In the rows, zero is written as 128.
Known rows, with every step that occurs
Y > C > T > P > W > D: 99  156  129  140  106  88  111  59  149  121  107  109  134  147  115  145  152  124  157  129  129  126  122  164  138  184  181  151  100  131  150  152  107  60  127  117  128  152  146  119  127  120  155  102  118  138
P > L > C: 107  106  123  129  89  150  128  108  125  116  177  138  111  98  135  128  129  112  139  118  74  157  129  103  118  165  171  131  159  149  148  150  145  121  118  145  183  147  121  123  183  137  140  112  154  118
T > P: 106  100  122  119  109  122  109  126  134  145  169  129  129  116  134  107  124  129  162  123  122  143  119  136  147  182  154  113  143  122  135  140  150  95  135  136  150  160  120  110  133  122  139  92  135  126
C > Y > R > T > P > L: 129  109  124  127  114  124  156  104  156  166  136  122  131  126  167  133  134  98  106  115  150  165  124  149  121  170  161  142  145  121  109  120  141  142  104  111  139  159  109  120  158  92  135  117  155  108
Y > C > T > P > L: 121  121  117  121  94  112  113  105  139  118  134  123  126  130  142  151  139  111  168  129  121  147  124  163  124  158  169  154  158  139  146  135  123  38  91  123  140  180  147  87  172  126  144  89  151  127
T > P > W > C > Y > R: 78  80  147  140  122  84  137  106  165  90  123  105  128  111  189  163  137  119  97  117  153  148  124  143  128  170  155  133  110  132  122  144  100  147  150  114  138  167  118  168  125  81  141  127  119  141
C > W > R > T > P > L: 96  207  137  129  104  136  158  119  135  184  166  113  141  137  137  135  132  93  169  102  134  106  116  152  126  148  166  130  141  110  118  137  137  99  83  118  141  188  141  109  161  107  97  112  176  145
T > C > Y > R: 112  82  139  134  116  116  145  121  143  131  126  118  123  114  125  88  120  121  75  132  136  169  118  115  131  167  103  134  132  145  121  144  129  185  140  132  149  110  107  135  128  99  153  131  111  150
L > P > Y: 109  108  126  141  111  129  153  121  123  136  147  131  125  122  124  114  118  121  168  131  55  159  127  124  129  177  134  134  150  152  140  151  166  160  142  136  120  141  111  147  167  107  138  106  74  132
Y > C > W: 109  146  115  134  94  96  141  149  115  126  117  97  114  150  121  151  133  129  159  128  104  160  116  118  121  143  109  135  124  132  137  160  144  114  103  148  140  158  143  113  141  131  157  126  132  183
N > L: 106  95  118  126  102  114  130  140  119  114  174  119  111  115  133  115  126  77  154  118  114  162  149  97  126  172  149  131  157  120  145  156  171  124  112  128  173  130  116  102  129  109  140  113  140  128
L > P > Y > C: 115  99  124  141  98  111  152  121  120  131  108  119  122  131  115  145  123  127  185  125  37  170  123  133  117  157  125  138  155  155  146  152  159  131  124  150  104  141  114  152  172  111  152  109  63  153
L > R > Y > C > W > P: 95  120  135  106  115  122  138  159  120  108  107  79  129  146  123  184  122  121  186  99  158  166  107  123  102  149  111  124  127  144  153  136  144  88  128  143  142  131  159  142  128  85  125  142  94  214
N > L > C > T: 86  134  121  133  90  130  134  118  126  97  165  129  118  90  126  134  140  67  134  136  74  168  165  113  106  171  149  161  151  136  153  156  120  111  88  138  192  148  134  75  143  108  132  97  120  107
P > W > C > Y > R > L: 96  114  143  154  120  81  157  114  143  81  140  113  115  122  200  167  140  157  98  111  154  167  116  92  115  151  149  149  102  144  131  146  120  184  121  113  136  116  106  165  116  95  160  146  143  144
L > R > W > C: 75  153  149  116  115  118  144  127  98  52  158  112  128  87  146  160  128  105  160  109  162  145  103  100  100  156  109  122  122  137  157  169  123  118  121  142  152  142  105  131  140  127  114  116  138  161
L > P > T: 106  114  118  136  110  127  145  100  131  139  156  129  132  120  130  125  127  129  160  118  57  143  125  102  121  185  150  108  111  147  140  156  155  138  134  150  125  120  122  64  148  125  130  89  134  123
Y > R: 111  87  121  126  111  110  133  146  146  131  158  104  115  152  148  117  129  125  141  120  125  176  118  104  118  172  136  123  120  134  139  158  158  182  134  135  153  133  124  118  136  132  158  137  126  121
Y > R > T > C: 110  128  132  136  108  123  156  115  143  161  131  106  134  127  138  88  140  109  102  121  137  138  111  124  123  172  122  132  119  133  121  134  149  152  98  132  151  105  115  120  128  125  144  137  120  114
Y > C: 119  108  125  127  92  98  129  139  117  123  131  103  112  134  123  146  133  130  176  122  91  167  114  110  119  154  132  132  147  136  148  147  153  111  113  144  142  134  121  115  139  128  157  122  128  153
N > L > R: 102  85  121  130  113  128  134  140  113  95  178  117  112  102  139  124  127  73  178  111  156  170  140  97  111  160  138  123  153  130  155  165  158  108  120  126  176  126  120  116  132  119  126  108  150  131
W > R > L: 109  159  148  130  105  111  133  137  109  157  194  126  116  127  133  119  126  163  187  100  116  150  110  91  124  147  151  129  144  126  148  145  152  155  110  131  149  111  118  103  121  128  126  119  158  141
L > P: 109  107  113  133  111  122  148  127  130  137  168  127  126  119  123  116  121  125  158  117  50  149  130  109  133  183  130  122  141  142  142  158  180  150  140  131  130  127  118  110  143  129  139  103  120  137
D > W > C > T > P > Y: 85  126  174  137  112  116  128  103  130  65  142  103  139  101  180  147  129  102  118  145  134  107  117  173  151  162  165  156  129  143  132  120  77  75  128  113  138  212  126  101  162  85  125  97  80  129
W > R: 96  131  156  125  101  112  136  139  117  142  178  110  119  128  117  118  128  123  190  109  107  148  116  97  121  156  144  119  148  123  142  152  144  164  131  128  152  134  124  115  135  113  115  121  135  142
W > R > T > P > Y: 92  165  167  136  107  128  146  115  123  188  147  119  145  128  128  128  133  104  196  115  122  129  113  163  127  157  167  131  153  114  120  121  120  124  110  132  127  166  110  138  151  81  98  106  90  115
R > W > C > T > P > L: 86  183  136  106  106  123  129  96  120  63  154  136  142  94  153  158  132  96  132  122  141  109  117  151  124  170  153  156  143  134  147  148  107  57  87  117  146  191  126  96  174  112  119  93  158  136
P > L > C > W > R > Y: 85  174  151  113  94  147  152  134  119  146  153  111  123  122  116  155  123  110  147  114  87  142  129  100  110  140  147  144  149  144  140  151  121  164  129  140  167  167  161  130  162  86  104  135  119  172
Y > C > T > P: 112  126  123  122  97  98  116  124  135  129  125  112  130  130  132  146  142  126  170  136  113  152  118  162  125  161  140  147  142  131  142  135  113  56  103  130  130  175  144  81  139  122  145  91  122  132
C > Y > R: 120  84  128  131  111  106  150  144  140  131  140  112  115  129  145  130  124  121  114  130  126  199  124  103  114  169  119  137  134  135  123  148  142  208  139  126  144  131  110  125  130  96  155  139  123  137
R > L > P: 122  120  109  138  112  119  147  124  120  149  183  137  121  119  137  111  124  169  161  106  62  153  124  102  132  174  138  131  136  145  146  150  189  141  118  131  122  103  109  104  131  142  151  98  147  136
D > W > C > T > P: 84  121  163  129  116  103  121  110  138  74  164  96  137  93  179  145  132  107  108  133  134  103  117  154  148  170  165  144  117  129  138  124  92  65  127  108  148  198  134  67  139  110  123  96  126  131
C > W: 103  157  113  131  105  121  144  149  125  128  157  109  119  137  128  121  130  125  142  132  114  148  118  109  137  164  117  128  123  132  134  159  152  142  118  137  156  158  139  110  138  124  142  119  145  157
P > W: 103  115  117  142  106  108  136  107  127  118  152  110  121  121  135  125  144  131  169  124  114  143  120  101  139  161  175  124  113  133  139  159  153  137  127  119  155  133  119  157  132  124  147  124  143  127
T > C: 102  111  135  128  105  131  126  116  124  128  153  128  126  105  111  76  126  129  123  129  117  125  109  116  148  172  121  123  144  143  137  143  149  111  131  139  165  116  115  121  135  124  143  107  131  141
W > D: 106  133  138  132  110  117  122  99  128  128  166  122  118  142  105  106  122  124  135  126  115  139  116  101  140  204  139  121  135  126  149  154  157  143  159  132  155  110  118  108  134  129  153  118  133  135
R > L: 127  131  119  130  106  118  128  133  111  134  183  132  112  123  147  111  127  170  157  118  117  156  112  95  131  162  145  130  144  138  146  139  165  133  108  132  149  112  111  100  128  140  156  111  161  130
Y > C > W > D: 105  168  131  137  100  98  139  112  128  131  117  102  113  167  95  141  123  124  132  126  111  138  117  121  127  176  111  129  118  127  145  164  147  119  123  149  137  134  145  113  134  130  163  131  130  184
C > Y > R > T > P: 117  117  132  129  117  110  149  123  155  173  129  114  139  129  155  129  135  111  111  121  140  169  125  149  120  180  143  136  127  120  104  123  134  161  117  122  128  150  102  110  125  88  139  123  124  114

Rows
109  92  124  139  107  139  116  118  140  153  148  142  118  121  164  120  118  159  131  115  109  175  123  157  127  169  168  130  129  156  138  133  120  137  110  162  149  154  111  152  150  124  158  98  81  109 -> T > P > Y > R > L > C
109  132  114  104  116  150  126  102  109  109  171  136  130  92  124  129  121  106  178  100  176  142  105  139  125  157  164  114  143  129  145  162  147  69  111  128  153  169  112  137  169  134  118  87  177  145 -> T > P > L > R > W
95  141  142  111  107  141  140  118  100  110  141  120  130  119  98  123  115  111  172  104  119  146  115  129  129  176  154  118  132  129  139  143  156  119  106  138  153  132  92  161  160  84  125  116  87  166 -> R > W > P > Y
104  84  143  140  112  122  145  97  144  129  116  122  125  119  132  104  124  125  70  133  146  159  112  108  126  169  120  121  105  147  113  141  104  172  131  152  147  104  114  87  135  90  147  113  124  133 -> P > T > C > Y > R
99  115  135  134  103  132  126  90  121  125  144  134  129  105  119  84  130  130  120  131  122  118  110  107  139  172  142  105  110  148  132  142  120  102  120  160  155  108  122  77  139  121  134  91  140  126 -> P > T > C
96  108  117  133  112  110  112  96  141  136  151  120  128  117  142  117  146  133  168  120  125  129  121  142  153  170  192  117  113  125  132  150  142  94  136  119  143  159  119  151  126  122  143  101  140  128 -> T > P > W
103  150  121  114  112  131  142  126  95  107  159  116  127  98  112  132  127  117  179  115  159  166  104  102  113  154  126  115  115  132  149  173  148  130  117  137  155  135  102  127  133  134  121  112  145  157 -> L > R > W
115  138  125  133  108  145  155  110  119  122  172  121  124  112  159  141  140  94  175  113  164  153  109  111  104  151  155  137  150  134  145  135  159  101  96  118  161  132  118  118  170  133  116  118  183  106 -> P > L > R > T
101  172  119  141  110  129  170  128  145  163  122  99  137  142  137  98  136  108  85  128  147  128  113  135  126  162  107  134  98  131  113  145  145  154  84  137  149  132  136  115  128  124  141  144  128  146 -> Y > R > T > C > W
85  164  125  138  100  149  131  112  122  134  163  137  127  118  145  142  124  157  126  96  99  135  123  108  121  170  170  103  99  143  138  133  124  80  76  177  178  111  136  75  139  122  134  96  158  154 -> R > L > C > W > P > T
118  89  130  137  112  123  140  142  138  124  138  112  110  152  151  122  122  119  146  131  133  179  112  122  119  164  136  131  137  146  135  148  141  188  131  140  143  148  117  155  157  109  156  132  79  115 -> P > Y > R
104  161  177  133  102  118  163  121  111  168  174  79  134  112  137  129  141  99  158  102  112  112  113  107  128  140  183  133  113  105  127  133  144  154  108  106  145  137  110  87  127  108  102  134  145  134 -> D > W > R > T
98  80  175  134  114  138  137  74  123  115  142  103  137  83  122  98  115  114  69  108  132  109  114  116  153  174  173  104  99  134  116  113  108  89  135  128  167  98  96  76  135  66  120  98  139  172 -> D > W > P > T > C > Y
112  149  122  114  96  101  143  158  115  134  99  83  124  153  119  168  132  136  155  133  107  161  114  106  124  144  101  143  128  141  138  145  145  141  122  151  127  158  156  119  124  97  151  142  92  192 -> R > Y > C > W
95  97  103  141  112  108  153  102  131  122  155  122  120  103  131  122  136  76  159  106  62  136  165  103  131  175  178  132  123  130  146  179  188  131  118  108  144  118  117  151  128  110  139  109  127  138 -> N > L > P > W
107  94  131  128  97  146  122  93  139  134  159  146  125  78  137  132  120  113  111  122  85  164  136  138  136  172  169  134  172  137  127  134  117  100  134  139  169  172  105  124  174  99  133  89  151  132 -> T > P > L > C > Y
102  149  150  123  121  119  151  78  128  131  114  128  130  123  71  82  112  112  52  121  145  148  113  116  129  196  98  135  102  126  128  168  132  193  147  137  141  93  90  132  116  96  155  136  112  178 -> T > C > Y > R > W > D
119  128  132  137  112  107  175  132  144  157  129  103  127  133  152  140  142  109  109  129  132  190  122  109  103  169  126  145  127  123  112  133  146  204  110  122  138  128  102  107  127  90  145  144  123  120 -> C > Y > R > T
94  192  137  147  117  126  159  94  152  164  117  105  138  165  108  86  130  103  62  125  156  110  114  136  130  191  103  133  91  126  120  150  143  156  112  140  145  109  134  113  125  123  149  150  122  150 -> Y > R > T > C > W > D
94  102  166  133  107  104  137  125  120  67  172  81  119  100  171  148  125  113  112  119  116  116  112  102  141  163  154  126  121  133  143  137  133  122  140  119  158  159  113  100  141  117  133  127  131  151 -> D > W > C
83  150  152  133  106  103  136  129  128  58  158  117  130  113  165  160  140  109  134  141  116  142  122  114  114  175  116  155  139  146  151  140  104  113  118  124  153  155  138  80  144  113  128  114  124  119 -> W > C > T
105  118  133  150  115  137  176  99  143  168  108  125  144  127  128  91  126  102  109  120  83  136  122  149  122  172  115  143  123  155  118  137  157  169  110  139  113  113  109  156  160  105  137  125  61  120 -> L > P > Y > R > T > C
103  178  133  115  110  120  136  92  106  125  152  127  124  132  76  105  123  115  134  121  120  130  117  102  134  200  137  120  112  118  150  173  159  149  139  139  146  113  100  108  132  127  145  121  133  154 -> R > W > D
88  133  141  114  114  101  148  137  124  77  140  105  126  122  155  159  123  107  117  111  135  149  115  101  101  171  119  127  112  134  143  170  138  168  114  140  143  142  108  129  135  123  142  135  117  150 -> Y > R > W > C
96  169  160  123  95  82  146  118  120  128  99  82  133  144  120  183  158  131  206  128  110  150  119  110  98  123  163  168  112  140  155  149  103  150  120  108  122  146  165  139  114  75  116  142  82  158 -> P > W > R > Y > C > T
117  100  120  126  111  145  133  120  115  97  185  125  114  111  151  134  125  110  179  111  167  166  108  104  118  151  155  122  156  149  156  154  154  109  126  125  167  138  128  133  179  140  124  111  175  127 -> P > L > R
109  168  113  106  115  146  129  99  114  97  164  135  141  94  131  134  134  100  175  121  183  146  112  158  116  155  161  145  137  137  151  160  119  57  93  115  149  180  132  103  173  131  113  79  174  130 -> C > T > P > L > R > W
106  120  183  108  111  114  142  138  108  143  164  69  128  123  127  135  125  122  159  111  117  132  114  85  137  141  165  135  119  124  138  133  137  177  161  108  143  145  131  100  113  82  108  141  100  166 -> D > W > R > Y
85  100  148  126  108  147  115  88  132  123  149  127  135  112  114  92  117  123  125  102  127  105  111  117  138  190  159  93  115  142  133  127  130  63  120  154  167  88  120  91  143  103  122  94  133  143 -> W > P > T > C
102  87  117  139  111  128  157  123  118  121  152  131  121  109  123  109  115  70  163  122  59  159  157  122  126  176  144  138  163  140  142  160  175  146  125  131  135  136  109  142  158  88  136  101  76  131 -> N > L > P > Y
92  218  141  148  109  131  158  83  129  158  129  119  142  139  91  76  131  105  80  133  132  94  111  135  145  190  111  133  109  123  126  142  143  118  113  139  148  110  127  104  129  119  138  129  137  157 -> R > T > C > W > D
109  140  126  151  100  135  141  122  128  120  143  135  117  128  163  135  132  151  126  140  107  192  126  130  98  154  145  168  123  165  148  139  104  170  84  149  154  145  135  121  156  125  156  117  83  95 -> P > Y > R > L > C > T
110  102  133  135  91  144  145  103  124  113  161  144  113  82  131  139  124  108  110  127  78  183  133  103  118  161  150  147  169  143  136  142  128  146  126  137  175  143  103  127  179  103  137  115  155  136 -> P > L > C > Y
87  157  118  137  93  138  142  138  123  131  154  119  117  110  123  133  130  123  126  133  77  157  127  114  121  161  122  128  122  135  137  161  131  141  113  164  172  161  136  112  147  128  139  118  129  152 -> L > C > W
96  114  129  131  120  135  146  152  149  123  131  99  120  171  145  131  115  109  138  109  145  162  118  143  122  173  133  117  114  142  126  145  147  158  114  139  152  150  142  172  160  88  141  140  80  162 -> C > W > P > Y > R
98  159  132  140  114  136  168  142  148  154  122  92  134  172  151  145  126  98  136  108  149  152  117  147  112  170  135  130  112  128  117  129  152  154  84  132  145  142  131  157  158  82  130  148  81  144 -> C > W > P > Y > R > T
123  96  122  133  120  124  118  131  137  154  150  130  116  147  166  111  118  165  147  116  155  162  109  152  138  163  159  126  132  145  132  128  141  138  113  139  126  153  114  150  141  120  160  103  100  114 -> T > P > Y > R > L
115  88  168  141  122  90  157  131  129  79  161  87  111  107  205  153  120  148  65  111  149  158  112  92  131  149  142  145  108  137  130  130  122  179  127  112  141  134  95  104  117  99  158  140  140  158 -> D > W > C > Y > R > L
108  104  165  135  100  115  136  115  120  93  116  80  123  131  138  157  127  107  157  120  113  145  116  151  130  148  175  153  130  140  147  115  114  71  96  115  139  155  127  119  163  84  136  118  77  162 -> D > W > P > Y > C > T
73  180  158  117  98  133  151  149  119  154  145  102  127  120  104  156  127  123  152  117  80  152  130  102  109  145  120  135  125  138  140  152  116  181  138  157  159  161  156  117  125  81  109  136  81  176 -> L > C > W > R > Y
116  102  98  149  120  103  155  106  149  147  154  116  117  138  162  123  140  171  149  98  90  157  126  104  123  162  173  130  88  147  143  169  183  184  115  113  117  102  124  161  117  145  163  125  137  129 -> Y > R > L > P > W
91  93  133  135  92  127  143  123  118  115  155  134  112  72  123  130  127  70  108  127  71  188  163  95  112  169  141  142  163  126  135  152  131  152  113  141  188  131  98  111  134  81  135  109  121  137 -> N > L > C > Y
116  120  130  104  122  144  116  116  136  105  155  120  140  116  154  145  130  108  173  133  182  153  111  144  119  160  157  155  152  157  151  129  114  75  141  110  145  177  163  105  158  97  110  96  130  119 -> C > T > P > L > R > Y
82  141  150  137  101  103  143  114  127  137  165  102  120  123  124  132  143  126  196  106  114  135  116  100  127  143  182  125  114  121  143  165  137  162  128  111  154  130  128  160  128  113  117  126  137  138 -> P > W > R
